What can hang from each mark:
pizi: vuso
sevi: puzav
sifure: berig vuso
nema: rekit
rekit: dopi nema
nisiti: mavutu puzav
duvo: ripo
vuso: sifure
ripo: kepatim vuso
puzav: duvo nisiti sevi
minar: nema
kepatim: dopi ripo
kavap: kepatim

Every row comes from one small tree of marks. Brackets hold a mark, then the marks that hang from it, in alphabetical order. Every link used is in the known rows. Which tree was each row made from?
Known rows:
{duvo {ripo kepatim}}: [-0.66  1.55 -0.32 -1.52  0.30 -1.03 -0.45 -0.67  1.52  0.06  0.99  0.60
  1.60  0.68  3.26 -0.57  0.56 -0.87 -0.62 -0.88  1.35 -3.38 -2.22 -1.38]
{ripo {kepatim dopi} {vuso {sifure berig}}}: [ 4.31  3.28 -1.10 -0.51  4.58 -0.40 -5.12 -0.12  0.53 -0.63  0.91  1.59
  4.49  1.11  0.60 -0.42  4.57  1.44 -1.58  0.63  0.85 -3.62 -2.38 -1.83]
{duvo ripo}: [-1.09  0.82 -0.07 -0.56 -0.20 -0.45 -0.19 -0.31  1.27  0.10  0.54  0.30
  0.23 -1.03  2.29 -0.22  0.59 -0.83 -0.17 -0.89  1.55 -1.90 -1.51 -0.88]
{kepatim dopi {ripo {vuso {sifure berig}}}}: [ 4.54  3.52 -0.49  1.37  2.77  1.35 -4.38 -0.38  0.51 -0.12  1.56  2.08
  2.89 -0.74  1.29 -0.80  3.61  0.64 -1.55  0.65  1.75 -2.73 -1.36 -0.75]
{kepatim dopi ripo}: [ 2.84  2.27 -0.17  0.61 -0.82  1.05 -1.51 -0.67  0.37  0.35  1.70  1.79
  1.22 -0.22  1.85 -1.35  1.11 -0.87 -1.48 -0.04  1.67 -2.53 -1.05 -0.02]
{sifure berig}: [-0.09 -0.35 -0.45  0.59  2.34  0.09 -1.57  0.28 -0.05 -0.18 -0.14  0.20
 -0.48 -2.76 -0.08  0.41  2.68  0.46 -0.02  1.34 -2.02  0.75  0.86  0.14]
{sifure berig vuso}: [-1.55 -0.35 -0.70 -0.29  4.07 -0.64 -2.74  0.81  0.53 -1.24 -0.33  0.63
 -0.62 -4.13  1.93  0.94  5.38  0.64 -0.02  1.96 -1.90  0.25  1.14 -0.24]
{puzav {duvo ripo} nisiti sevi}: [-8.15 -0.41 -0.95  0.53 -4.01  3.08  3.54  0.63  3.87  1.46 -1.21 -0.89
 -0.29  5.25  2.02  1.09  4.91 -1.98  0.65 -0.04  5.04 -3.29  3.33 -1.10]
{minar {nema {rekit dopi}}}: [ 2.15 -0.39 -0.59 -2.23 -4.41  1.12  0.22  0.81 -2.20 -0.24  0.86 -0.04
 -1.47  1.14  0.00 -0.22 -0.06 -0.04  0.51 -1.61  4.00 -0.48 -3.85  1.06]
{kavap {kepatim dopi {ripo {vuso sifure}}}}: [ 2.92  3.09 -0.11 -1.17  1.07  0.88 -1.68 -0.72  0.19  0.44  1.37  1.36
  2.96  0.21  2.11 -1.57  2.49  0.24 -1.57 -1.04  0.79 -3.04 -2.50  0.00]
{kavap {kepatim {ripo {vuso sifure}}}}: [ 1.75  2.63  0.13 -0.91  2.40  0.91 -0.97 -0.67  0.21  0.37  0.98  0.59
  2.80  0.80  1.98 -0.87  1.37  0.86 -0.72 -0.61 -0.11 -1.66 -1.59  0.08]
{pizi {vuso sifure}}: [-0.06  1.96  0.42  1.77  4.55 -0.16 -2.88  0.54  0.28 -0.89  0.08 -0.58
  2.20  0.54  0.44  1.14  3.36  2.13  0.03  1.37  0.05 -2.72 -0.19 -1.46]
{minar nema}: [ 0.87  0.03 -0.80 -0.90 -1.35  0.54  0.76  0.32 -1.10 -0.30  0.64 -0.17
 -0.72  0.73  0.22 -0.12 -0.26 -0.28  0.12 -0.79  1.50 -0.47 -2.15  0.36]
{nema rekit}: [ 0.25 -0.45  0.47 -1.60 -2.68  0.80 -0.45  0.40 -1.35 -0.32  0.36  0.07
 -0.36 -0.04 -0.18  0.25  0.07 -0.29  0.59 -0.52  2.06  0.80 -1.57  0.67]
{kepatim dopi {ripo vuso}}: [ 3.78  3.15 -0.65  0.10  0.00  1.34 -3.04 -0.55  0.54 -0.18  1.54  1.95
  2.15  0.51  1.77 -1.30  1.23  0.24 -1.51 -0.08  2.87 -2.44 -1.55 -0.69]
{sevi {puzav duvo}}: [-2.02 -0.03  0.20 -0.48 -0.85  0.53  0.39  0.50  1.47  0.26 -1.27  0.36
 -1.61  0.76  1.36  1.13 -0.01  0.26  0.61  0.06  1.84 -0.05  0.99  0.13]
{duvo {ripo {kepatim dopi} {vuso {sifure berig}}}}: [ 1.98  3.15 -0.88 -0.94  3.02 -0.73 -3.73 -0.41  1.66 -0.36  1.19  1.41
  3.38 -0.24  2.72 -0.52  3.76  0.19 -1.27 -0.45  2.15 -4.46 -3.19 -2.17]
{puzav duvo nisiti}: [-3.64 -0.45 -0.80  0.06 -3.78  2.31  1.04  0.47  1.87  0.85 -1.49  0.20
  0.09  4.72  0.12  0.39  3.22 -0.52  0.97  1.45  3.73 -1.33  2.89 -0.46]
{rekit dopi nema}: [ 3.75 -0.37  0.29 -1.10 -3.40  0.74 -0.31  1.02 -2.04  0.32  0.14  0.34
 -1.91  1.61 -0.13 -0.34 -1.07  0.31  0.50 -1.49  3.37 -1.31 -2.27  1.24]
{duvo {ripo {kepatim dopi} {vuso sifure}}}: [ 1.94  3.27 -0.71 -1.14  2.16 -0.77 -3.21 -0.50  1.67 -0.28  1.23  1.36
  3.53  0.69  2.77 -0.66  2.85  0.05 -1.27 -0.93  2.81 -4.71 -3.46 -2.22]
{sevi {puzav {duvo {ripo kepatim vuso}} {nisiti mavutu}}}: [-3.56  0.16 -1.54 -1.78 -0.62  1.32  0.58  0.16  2.89 -0.37 -1.82  0.13
  0.02  4.13  1.92  1.16  1.51  0.15  0.82  1.08  3.84 -3.25  1.17 -0.76]
{sevi {puzav nisiti}}: [-3.25 -1.28 -0.11 -0.97  0.58  1.15  1.60  0.01  0.81 -1.03 -1.18 -0.26
 -1.35  0.71  0.06  1.41 -1.26  1.33  0.23  0.14  2.15 -1.30  1.53  0.28]
{nisiti mavutu puzav}: [-1.99 -0.91 -1.70 -0.03  0.91 -0.56  0.11  0.35  1.55  0.37 -1.77 -1.35
 -0.28 -0.45  1.06  1.26  3.63 -0.87  1.05  3.27 -0.75 -4.12  0.45  0.37]
{puzav {duvo {ripo {vuso sifure}}} nisiti sevi}: [-6.90  0.54 -1.08  0.94 -2.07  3.29  1.94  0.77  3.98  1.17 -1.27 -0.73
  0.98  5.55  1.59  1.37  5.97 -1.02  0.60  0.15  5.66 -3.57  2.93 -1.62]
{ripo {kepatim dopi} {vuso sifure}}: [ 4.37  3.48 -0.92 -0.79  3.41 -0.45 -4.36 -0.26  0.56 -0.55  0.98  1.50
  4.73  2.47  0.65 -0.61  3.24  1.21 -1.56  0.02  1.78 -3.97 -2.80 -1.89]

Which tree is each row?
[-4.35 -0.61 -1.17 -1.09 -1.29  1.45  1.45  0.29  2.69 -0.11 -1.99 -0.11
 -1.09  2.96  1.52  1.32  1.52 -0.37  1.03  1.05  3.35 -2.63  1.72 -0.18]
{sevi {puzav {duvo ripo} {nisiti mavutu}}}
[-3.43 -0.77 -2.05 -0.08 -3.40  2.31  1.33  0.50  2.28  0.79 -2.20 -0.32
  0.41  6.25 -0.41  0.43  4.28 -1.35  1.51  2.76  2.70 -2.16  3.27 -0.14]
{puzav duvo {nisiti mavutu}}
[-7.27 -0.14 -2.51  0.02 -3.09  3.27  2.72  0.74  4.38  1.00 -2.05 -1.29
  0.67  7.30  1.38  1.18  6.02 -2.06  1.15  1.19  4.87 -3.95  3.30 -1.24]
{puzav {duvo {ripo vuso}} {nisiti mavutu} sevi}
[ 2.41  2.74 -0.34 -1.94 -0.31  0.88 -1.10 -0.77  0.21  0.36  1.32  1.32
  2.35  0.38  2.42 -1.83  1.45  0.06 -1.53 -1.21  1.04 -2.62 -2.43  0.06]
{kavap {kepatim dopi {ripo vuso}}}
[-7.22 -1.35 -2.12  0.80 -3.59  3.39  3.89  0.87  3.36  1.31 -2.29 -1.61
 -0.17  7.45 -0.17  1.29  5.54 -2.20  1.31  1.83  2.92 -2.69  4.71 -0.15]
{puzav duvo {nisiti mavutu} sevi}
[-7.64 -0.25 -2.38 -0.28 -3.37  2.64  3.58  0.41  4.42  1.36 -1.58 -1.20
  0.97  7.94  2.15  0.88  5.92 -2.85  0.86  1.26  3.88 -5.02  3.16 -1.12]
{puzav {duvo {ripo kepatim}} {nisiti mavutu} sevi}
[ 0.21  1.89 -0.55 -1.69 -0.58 -1.03 -0.93 -0.69  1.53  0.09  1.30  1.13
  1.73  0.27  3.33 -1.08  1.33 -1.33 -1.21 -1.19  1.94 -4.25 -2.88 -1.44]
{duvo {ripo {kepatim dopi}}}
[-3.08  1.10 -1.01  0.07 -1.91  2.21 -0.65  0.40  2.89  0.65 -1.15  0.56
  1.54  4.31  1.35  0.52  4.70 -0.09  0.84  1.02  5.43 -3.01  1.43 -1.62]
{puzav {duvo {ripo {vuso sifure}}} nisiti}
[-4.80  0.38 -1.93  1.09  0.42  0.64  0.36  0.99  4.00  1.58 -2.17 -1.62
  0.43  1.79  2.65  2.01  7.60 -1.88  1.32  2.84  1.67 -5.62  1.12 -0.69]
{nisiti mavutu {puzav {duvo {ripo {vuso sifure}}} sevi}}
[-4.06 -0.31 -1.31 -1.57 -1.04  1.15  1.33  0.11  2.80 -0.11 -1.75  0.04
 -0.44  3.79  2.00  1.16  1.51 -0.38  0.80  1.06  3.25 -3.33  1.39 -0.42]
{sevi {puzav {duvo {ripo kepatim}} {nisiti mavutu}}}
[-0.06  1.79  0.19  2.07  5.73 -0.09 -3.62  0.69  0.24 -0.96  0.02 -0.45
  1.97 -0.83  0.43  1.35  4.71  2.35  0.02  2.04 -0.93 -2.37  0.24 -1.39]
{pizi {vuso {sifure berig}}}
[-4.42 -0.40 -0.26 -0.98 -1.52  1.46  1.27  0.26  2.40 -0.06 -1.49  0.26
 -1.33  1.92  1.88  1.29  0.77  0.26  0.67  0.16  4.06 -2.07  1.49 -0.40]
{sevi {puzav {duvo ripo} nisiti}}
[-4.54  0.60 -2.42 -0.26 -1.35  0.33  0.45  0.72  4.12  1.49 -1.78 -1.10
  0.59  2.44  3.50  1.25  7.11 -2.42  0.71  2.46  2.25 -6.57  0.36 -0.92]
{nisiti mavutu {puzav {duvo {ripo {kepatim dopi} vuso}} sevi}}
[-7.81  0.07 -1.13 -0.13 -3.71  2.67  3.34  0.38  4.04  1.44 -0.86 -0.67
  0.64  6.46  2.69  0.84  4.81 -1.99  0.35 -0.01  4.88 -4.23  2.79 -1.43]
{puzav {duvo {ripo kepatim}} nisiti sevi}
[-3.77 -1.05 -1.13 -0.81 -1.16  1.64  1.55  0.43  2.05 -0.14 -2.24 -0.26
 -1.22  3.46  0.40  1.44  1.18  0.06  1.11  1.47  2.57 -1.66  2.46  0.26]
{sevi {puzav duvo {nisiti mavutu}}}
[-4.59  0.71 -2.07  0.60  0.70  0.34  0.21  0.80  4.12  1.56 -1.92 -1.47
  1.12  2.58  3.14  1.84  7.52 -1.93  1.12  2.87  1.61 -6.30  0.77 -0.93]
{nisiti mavutu {puzav {duvo {ripo kepatim {vuso sifure}}} sevi}}
[-3.03  0.53 -1.33 -1.04  0.68  1.28  0.01  0.21  2.87 -0.29 -1.76  0.17
  0.63  3.96  1.61  1.44  2.55  0.35  0.78  1.24  3.57 -3.67  1.09 -0.81]
{sevi {puzav {duvo {ripo kepatim {vuso sifure}}} {nisiti mavutu}}}
[-3.20 -0.01 -1.88 -0.05 -1.22 -0.27 -0.16  0.60  3.17  1.36 -2.08 -0.82
 -0.23  0.74  2.86  1.14  5.61 -2.02  1.51  3.29  1.19 -4.88  0.41 -0.29]
{nisiti mavutu {puzav {duvo ripo}}}
[-2.59  0.40  0.14 -0.78 -0.94  0.33  0.34  0.34  2.08  0.30 -1.00  0.49
 -1.48  0.29  2.52  1.01  0.29 -0.11  0.52 -0.39  2.61 -1.00  0.20 -0.30]
{sevi {puzav {duvo ripo}}}
[-3.00  0.35 -1.66 -1.94 -1.27  1.28  0.24  0.15  2.88 -0.33 -1.62  0.50
  0.11  3.82  1.98  0.83  2.12 -0.17  0.39  0.84  4.26 -3.91  0.67 -0.80]
{sevi {puzav {duvo {ripo {kepatim dopi} vuso}} {nisiti mavutu}}}
[-5.86  0.40 -0.25  0.34 -1.62  0.22  1.17  0.63  3.49  1.83 -0.87 -0.83
 -0.42  0.24  4.29  1.50  4.96 -1.47  0.40  0.83  2.71 -4.84  0.55 -0.99]
{nisiti {puzav {duvo {ripo kepatim}} sevi}}
[-3.34  2.39 -0.73  0.47 -1.59  1.26  0.03  0.60  3.68  1.70 -0.06  0.19
  1.79  4.13  3.19  0.37  5.75 -1.86 -0.33 -0.87  3.87 -3.61  0.05 -1.89]
{puzav {duvo {ripo {kepatim dopi} {vuso sifure}}} sevi}
[ 2.93  3.00  0.00  1.54  3.78  1.33 -2.87 -0.40  0.54 -0.15  1.05  0.91
  2.82  1.08  1.11  0.07  1.12  1.42 -0.33  0.83  1.23 -1.08 -0.28 -0.65]
{kepatim {ripo {vuso sifure}}}
[-5.26  0.63 -0.39  0.20 -2.27  0.22  0.87  0.62  3.48  1.85 -0.69 -0.43
 -0.32 -0.06  4.38  1.17  5.52 -1.75 -0.02  0.64  3.16 -5.52  0.13 -1.02]
{nisiti {puzav {duvo {ripo {kepatim dopi}}} sevi}}
[-7.99 -0.76 -2.19  0.40 -3.72  3.07  3.80  0.65  4.26  1.37 -1.92 -1.41
  0.01  6.77  1.48  1.13  5.93 -2.81  1.19  1.20  3.99 -4.02  3.65 -0.77]
{puzav {duvo ripo} {nisiti mavutu} sevi}
[ 0.72  2.22 -0.24  0.02  2.61 -0.15 -2.50 -0.10  1.44 -0.32  0.47  0.50
  2.07 -0.49  1.73  0.20  2.14  0.54 -0.24 -0.65  2.42 -2.33 -2.05 -1.66]
{duvo {ripo {vuso sifure}}}
[-3.90  2.04 -0.92 -0.28 -2.91  1.25  0.60  0.54  3.68  1.58 -0.11  0.17
  1.16  4.31  3.53  0.14  4.70 -2.06 -0.30 -1.04  4.10 -3.26  0.13 -1.83]
{puzav {duvo {ripo {kepatim dopi} vuso}} sevi}
